Known rows, with every step that occurs
loni pozuv tilono: [ 0.737  0.698 -1.777  0.427  1.950 -3.428  1.139 -1.714 -1.805  0.491
  0.192 -2.818  1.793 -1.620  0.064  2.480  0.767 -0.377  0.760 -1.696
 -0.415 -3.100  1.308  1.510 -0.590]
fuman fituto tilono pozuv: [-0.215 -0.550  0.628 -0.923 -4.626 -0.431 -0.856 -0.912 -1.409  0.093
 -0.569 -1.205 -2.039 -2.090 -1.242  1.618  0.959 -2.564  1.480 -0.990
 -0.837 -0.677 -0.139  1.116 -2.299]
ruke fuman neme tilono: [-2.717 -1.449 -0.839 -0.231 -1.660 -0.449 -2.754  0.700 -0.385  0.078
  0.889  0.057  1.806  3.204 -1.378  2.295  0.944 -0.424  4.179 -1.961
 -1.332  0.651 -2.515  1.462  0.626]
neme fuman fituto tilono ruke: [ 0.390 -3.515  1.524 -0.156 -5.766 -1.946 -2.867  1.255  0.125  0.569
  0.608  0.056  0.517 -0.795 -0.961  2.223  1.843 -1.489  0.810 -1.645
  0.083 -2.234 -1.784 -0.056  0.594]
pozuv tilono ruke fuman fituto: [ 1.274 -2.588  1.237 -2.576  0.142 -3.517 -2.005  0.911  0.474  0.286
  1.243 -1.702  0.326  1.219 -1.016 -1.073  2.535  0.415  2.649 -1.972
 -1.016 -2.628 -0.192  1.358  1.783]
fituto tilono pozuv: [-0.022 -0.265 -1.282  0.910 -4.756 -1.334  0.102 -1.626 -1.827  0.681
  0.057 -1.167  1.181 -2.411 -0.310  1.427  0.329 -1.692  1.333 -1.702
 -0.255  0.215 -0.415  1.310 -0.765]
ruke fuman fituto: [ 0.045 -2.374 -0.313 -1.915 -2.086 -2.003 -5.647  0.384 -0.027 -0.933
  1.780 -2.963  0.166 -0.945 -2.380  0.695  1.217 -1.901  4.883 -2.195
 -0.215 -2.395 -1.415  0.963 -0.453]
fuman neme tilono: [-3.608  0.798  0.279  2.608 -1.081  0.479 -1.103  0.438 -2.237  0.883
  0.186 -1.088  2.106  1.039 -1.213  3.692  0.445 -0.658  2.931 -1.240
 -0.958  0.013 -1.830  1.454 -0.681]
fituto tilono ruke: [ 0.574 -0.015  0.869  1.777 -4.346 -1.702  0.790  0.015 -2.053  1.605
  1.069 -0.985  3.623 -3.560  0.031  1.831  0.957 -0.091  1.034 -1.941
  0.988 -1.033 -1.474  1.362  1.500]
ruke fuman pozuv: [ 1.117 -2.162 -3.144 -1.478 -2.357 -3.860 -4.631 -1.028  0.397  0.049
  0.673 -1.637  4.282 -0.700 -1.490 -1.442  0.608 -1.591  2.367 -2.586
  1.067 -1.361 -1.182  1.406  0.285]
loni pozuv tilono ruke: [ 0.463  0.445 -1.329  1.072  1.027 -5.171  3.626 -1.279 -0.796  1.370
 -0.109 -1.853  3.526 -0.785  0.870  1.468  1.378  0.457 -1.288 -2.062
  0.250 -2.761  0.467  1.671  1.040]
neme tilono dofo: [ 0.055  0.364 -0.708  1.199 -1.337  0.385 -0.365 -0.198 -3.760 -0.872
  1.124 -2.872  2.123 -0.794 -1.183  3.924 -0.637  0.903  2.325 -1.659
 -0.689  1.744 -0.630  1.344 -1.831]
fuman pozuv loni tilono ruke: [ 1.265 -0.051 -2.833 -1.880  3.091 -4.504  3.680  1.206  0.949  1.230
 -0.883 -1.100  4.986  1.915  0.177 -1.212  1.947  0.760 -3.388 -2.120
  1.426 -0.031 -1.805  2.030  2.150]
loni pozuv tilono ruke fuman: [ 1.249 -1.877 -2.285 -1.806  0.379 -6.243  1.777 -1.239  0.966  0.715
  0.798 -0.772  3.039  1.421  0.747  0.261  1.898  0.048  0.073 -2.657
 -0.179 -2.272 -0.212  1.690  2.291]
neme fuman pozuv: [ 0.565 -2.804 -3.073  1.137 -2.647 -4.487 -5.157 -1.267  0.291 -0.013
 -0.011 -1.590  4.838 -0.059 -1.527  0.697  0.325 -2.030 -0.013 -2.377
  1.043 -2.382 -1.213  0.234 -0.757]
fuman pozuv tilono loni: [ 2.382 -0.458 -3.208  0.331  1.297 -1.928  0.628 -0.007 -0.221  0.824
 -0.769 -1.853  4.757  1.169 -1.464 -0.995  0.836  0.849  0.045 -1.881
  1.475 -0.060  1.574  2.289  1.666]
fituto tilono: [ 0.952  0.146 -0.045  1.072 -3.772  0.222 -1.807 -0.243 -2.837  0.663
  1.353 -2.128  1.864 -4.994 -0.720  2.668  0.357 -0.697  3.061 -1.666
  0.589 -1.311 -0.817  1.218  0.304]
neme tilono loni: [ 0.290 -0.588 -1.973  1.491 -0.565  0.739  0.316  1.099 -0.997 -0.263
  0.872 -1.236  3.544  0.788 -1.860  2.628  0.475  1.172  1.161 -1.996
  1.932  2.518 -0.565  1.626  2.015]
dofo tilono ruke fuman pozuv loni: [ 2.184 -3.954 -3.078 -1.699 -1.197 -4.841  0.414  0.951  2.840  0.534
 -0.168  0.143  4.919  3.879 -0.507 -2.356  1.595  0.728 -2.536 -2.488
  1.218  2.739 -2.415  2.075  4.881]
dofo tilono: [ 0.644 -1.130 -0.713  1.774 -0.765 -1.272 -2.584 -0.014 -2.626  0.216
  1.481 -3.567  2.206 -2.068 -0.783  2.945  0.215 -0.495  1.108 -1.444
  0.553  1.512 -0.531  1.235  0.484]
ruke fuman neme: [-2.586 -1.192 -1.542  1.445 -2.590 -2.469 -4.378  0.312 -0.246  0.470
  1.028 -2.172  3.178  1.551 -1.801  1.468  0.816 -1.969  5.329 -2.620
 -0.948 -2.254 -2.758  1.635  0.308]
loni tilono: [ 0.644  0.260 -1.363 -1.130  2.845 -1.746 -1.468  0.639 -2.553  0.355
  1.443 -3.721  1.844 -2.032 -0.302  2.377  1.005 -0.531  1.728 -1.718
  0.405 -0.697 -0.628  1.258 -0.747]
ruke fuman pozuv loni tilono fituto: [ 1.863 -1.893 -3.655 -5.394  5.711 -2.478 -0.733  1.635  2.167  1.047
  0.034  0.846  0.686  2.237 -0.907 -1.402  2.372 -1.489  0.967 -1.788
 -0.183  1.751 -1.616  1.414  1.142]
fituto tilono loni pozuv: [ 1.053 -0.150 -3.407  0.745 -3.067 -0.636  2.475 -0.639 -0.598  0.549
 -0.182 -0.605  2.204 -1.955 -0.725  3.944  0.557 -0.808  0.171 -2.177
  2.204  0.345 -0.282  1.914  1.269]

Rows
[ 2.448 -1.813 -4.562 -5.090  3.470 -3.740 -1.661  1.244  1.862 -0.378
  0.169 -0.952  2.689  2.799 -0.607 -1.550  1.671 -0.191  0.083 -2.455
  0.706  0.588 -1.779  1.890  2.182]  ruke fuman pozuv loni tilono
[ 1.332 -2.168 -2.221  2.186 -1.040 -0.368 -0.372  1.502 -1.225 -0.055
  1.100 -2.988  3.535  0.248 -1.644  2.795  0.358  0.264  0.384 -1.886
  1.953  3.330 -0.458  1.816  2.370]  dofo tilono loni
[-0.004 -0.312 -3.401  0.601 -0.120 -0.895  2.903 -0.217 -0.253 -0.032
 -0.089 -0.431  3.039  0.969 -0.978  3.870  0.692  0.167 -1.223 -2.089
  2.193  2.107 -0.353  1.667  1.012]  neme tilono loni pozuv
[ 0.300  0.486 -1.756 -1.171  6.470 -0.398  1.348  2.069 -0.523  1.199
  0.922 -1.970  0.092 -0.371 -0.778  1.968  1.792 -0.812  1.632 -1.559
 -0.314  0.835 -1.558  1.246  0.661]  pozuv loni tilono fituto
[-0.989  0.250  0.595  0.888  1.702  1.218 -0.672  0.189 -2.086  1.240
  1.316 -0.466  0.280 -2.462 -1.304  2.968  1.053 -1.042  2.726 -1.160
 -0.324  1.985 -0.876  0.620 -0.996]  neme tilono fituto
[ 1.318  0.199 -0.782  1.424 -4.515  0.728 -1.018 -0.325 -4.017 -0.091
  1.130 -3.035  1.594 -3.930 -0.964  3.998 -0.687 -0.160  3.214 -1.821
 -0.717 -0.212 -0.521  1.475 -1.770]  fituto tilono dofo
[ 0.600  0.555  0.640  0.742  3.952 -0.646 -1.162  0.088 -2.304  1.549
  1.216 -2.339  0.515 -2.667 -0.989  1.384  1.203 -0.862  3.507 -1.261
 -1.158 -1.278  0.840  1.093 -0.338]  pozuv tilono fituto
[ 2.981 -2.152 -2.930 -2.750  0.030 -3.392 -2.322 -0.970 -1.076 -0.313
  0.257 -2.246  2.916  1.478 -1.159 -0.916  0.073  0.634  1.991 -2.116
 -1.428 -0.313  0.798  1.860 -0.881]  ruke fuman pozuv tilono dofo
[-0.527  0.317 -3.438  2.663 -1.297 -3.209  1.603 -0.614  0.232 -0.362
 -0.305 -2.582  3.689  1.667 -1.172 -0.136  0.274 -0.952  0.786 -2.775
 -0.116 -0.749 -1.720  1.898  1.141]  tilono pozuv loni
[ 1.241 -2.624  0.637 -3.462 -4.131  0.197 -4.616  0.750 -0.767 -0.541
  1.665 -1.011 -2.056 -2.477 -1.709  1.545  1.406 -1.734  4.601 -1.523
 -0.429 -1.197 -1.187  0.922 -0.028]  ruke fuman fituto tilono
[ 0.678 -0.688 -1.701 -1.242 -2.898  0.314  1.164  0.021  0.065 -0.027
 -0.805 -0.519 -0.649 -1.789 -1.598  4.063  1.233 -1.865  0.342 -1.425
  1.594 -0.225 -0.158  1.702 -0.451]  fuman fituto tilono loni pozuv
[ 1.084 -2.710 -4.152  1.302 -1.526 -3.973 -2.838  0.442  1.764 -0.496
 -0.435 -1.367  5.588  2.370 -1.697 -0.289  0.571 -0.749 -0.601 -2.767
  0.972 -2.036 -2.208  0.776  1.668]  neme fuman pozuv loni
[ 0.504 -2.561 -0.298 -1.168 -2.460 -2.557 -0.768  0.539  0.095  0.254
  2.074  0.230  3.554  1.400 -0.419  0.499  1.554  0.997  1.270 -2.521
  0.573  1.325 -2.259  1.152  2.911]  neme tilono ruke fuman
[ 1.544 -1.825 -4.284 -1.625 -0.787 -3.688 -2.181  0.156  1.984 -0.497
  0.395 -1.140  5.012  1.854 -1.707 -2.193  0.723 -0.377  1.504 -2.985
  0.816 -1.140 -2.185  1.870  2.450]  ruke fuman pozuv loni
[ 3.272 -2.869 -4.108 -2.638  0.788 -3.151 -1.737  0.395  1.459 -0.093
  0.010 -0.543  4.341  2.785 -1.711 -2.452  1.328  0.905  1.099 -2.423
  1.213  0.537  0.909  2.325  3.024]  ruke fuman pozuv tilono loni
[ 0.109 -0.087 -4.495  2.288 -0.951 -2.782  0.838 -0.694  0.020 -0.006
 -0.288 -2.648  4.426 -0.663 -1.384  3.225  0.430 -1.268  0.085 -2.778
  2.547 -0.766 -0.669  1.816  0.586]  tilono loni pozuv
[-1.784 -1.956  0.260  0.575 -5.590 -2.151 -0.735  0.688  0.257  1.801
  0.724  1.101  3.010  0.946 -0.309  1.432  1.675 -0.884  3.444 -2.394
 -1.058 -1.111 -3.046  1.872  2.244]  fituto tilono ruke fuman neme
[ 0.835  0.346 -1.599 -0.220  3.378 -3.524  3.613  2.196  0.051  0.817
  0.796 -2.426  4.039  1.311  0.229  0.804  1.804  0.936 -1.113 -2.397
  0.756 -0.284 -2.183  1.785  3.000]  pozuv loni tilono ruke
[ 0.391 -2.895 -0.382 -3.571 -5.573 -1.189 -2.806 -0.472  0.303 -0.180
  0.079  0.028 -2.396 -0.201 -1.304  0.274  1.480 -2.388  2.869 -1.522
 -1.255 -0.054 -0.884  1.077 -0.805]  ruke fuman fituto tilono pozuv
[ 1.434 -0.085 -0.463  0.381  0.470 -4.654  1.017 -0.756 -0.651  2.055
 -0.589 -1.151  5.083 -0.058 -0.107 -1.770  1.320  0.817 -1.060 -1.824
  0.540 -1.946  0.770  1.796  0.985]  fuman pozuv tilono ruke
[ 0.869 -2.201 -0.491 -3.395  0.635 -5.163  0.365 -0.395  1.412  0.176
  0.069 -0.684 -0.087  1.735 -0.198  0.278  2.588 -0.621  0.455 -1.932
 -0.805 -2.970  0.109  1.404  0.800]  loni pozuv tilono ruke fuman fituto
[ 1.091  0.711 -2.478 -0.938  4.293 -1.608  0.298  1.761 -1.112 -0.188
  0.940 -3.396  2.010  0.290 -0.440  1.593  1.106  0.348  0.933 -1.970
  0.346 -0.512 -1.406  1.688  1.454]  pozuv loni tilono
[ 1.060 -2.558 -3.609 -2.515  4.991 -3.144 -0.797  1.490  1.955  0.797
 -0.760  0.829  1.082  3.143 -0.951  0.604  2.135 -1.831 -1.159 -1.633
 -0.085  0.790 -1.844  0.245  0.249]  neme fuman pozuv loni tilono fituto
[ 0.653 -0.135  1.083 -0.340 -3.911  1.471 -1.759  0.050 -3.638 -0.352
  0.546 -3.298 -1.832 -3.656 -1.786  4.022 -0.082 -1.166  3.260 -1.074
 -1.373 -0.752 -0.460  1.325 -3.465]  fuman fituto tilono dofo
[ 0.451 -1.482  0.219  2.324 -2.000 -3.161  0.039  0.227 -1.534  1.416
  1.097 -2.653  4.141 -0.825 -0.083  1.742  0.950  0.021 -0.935 -1.790
  1.047  1.727 -1.196  1.329  1.814]  dofo tilono ruke
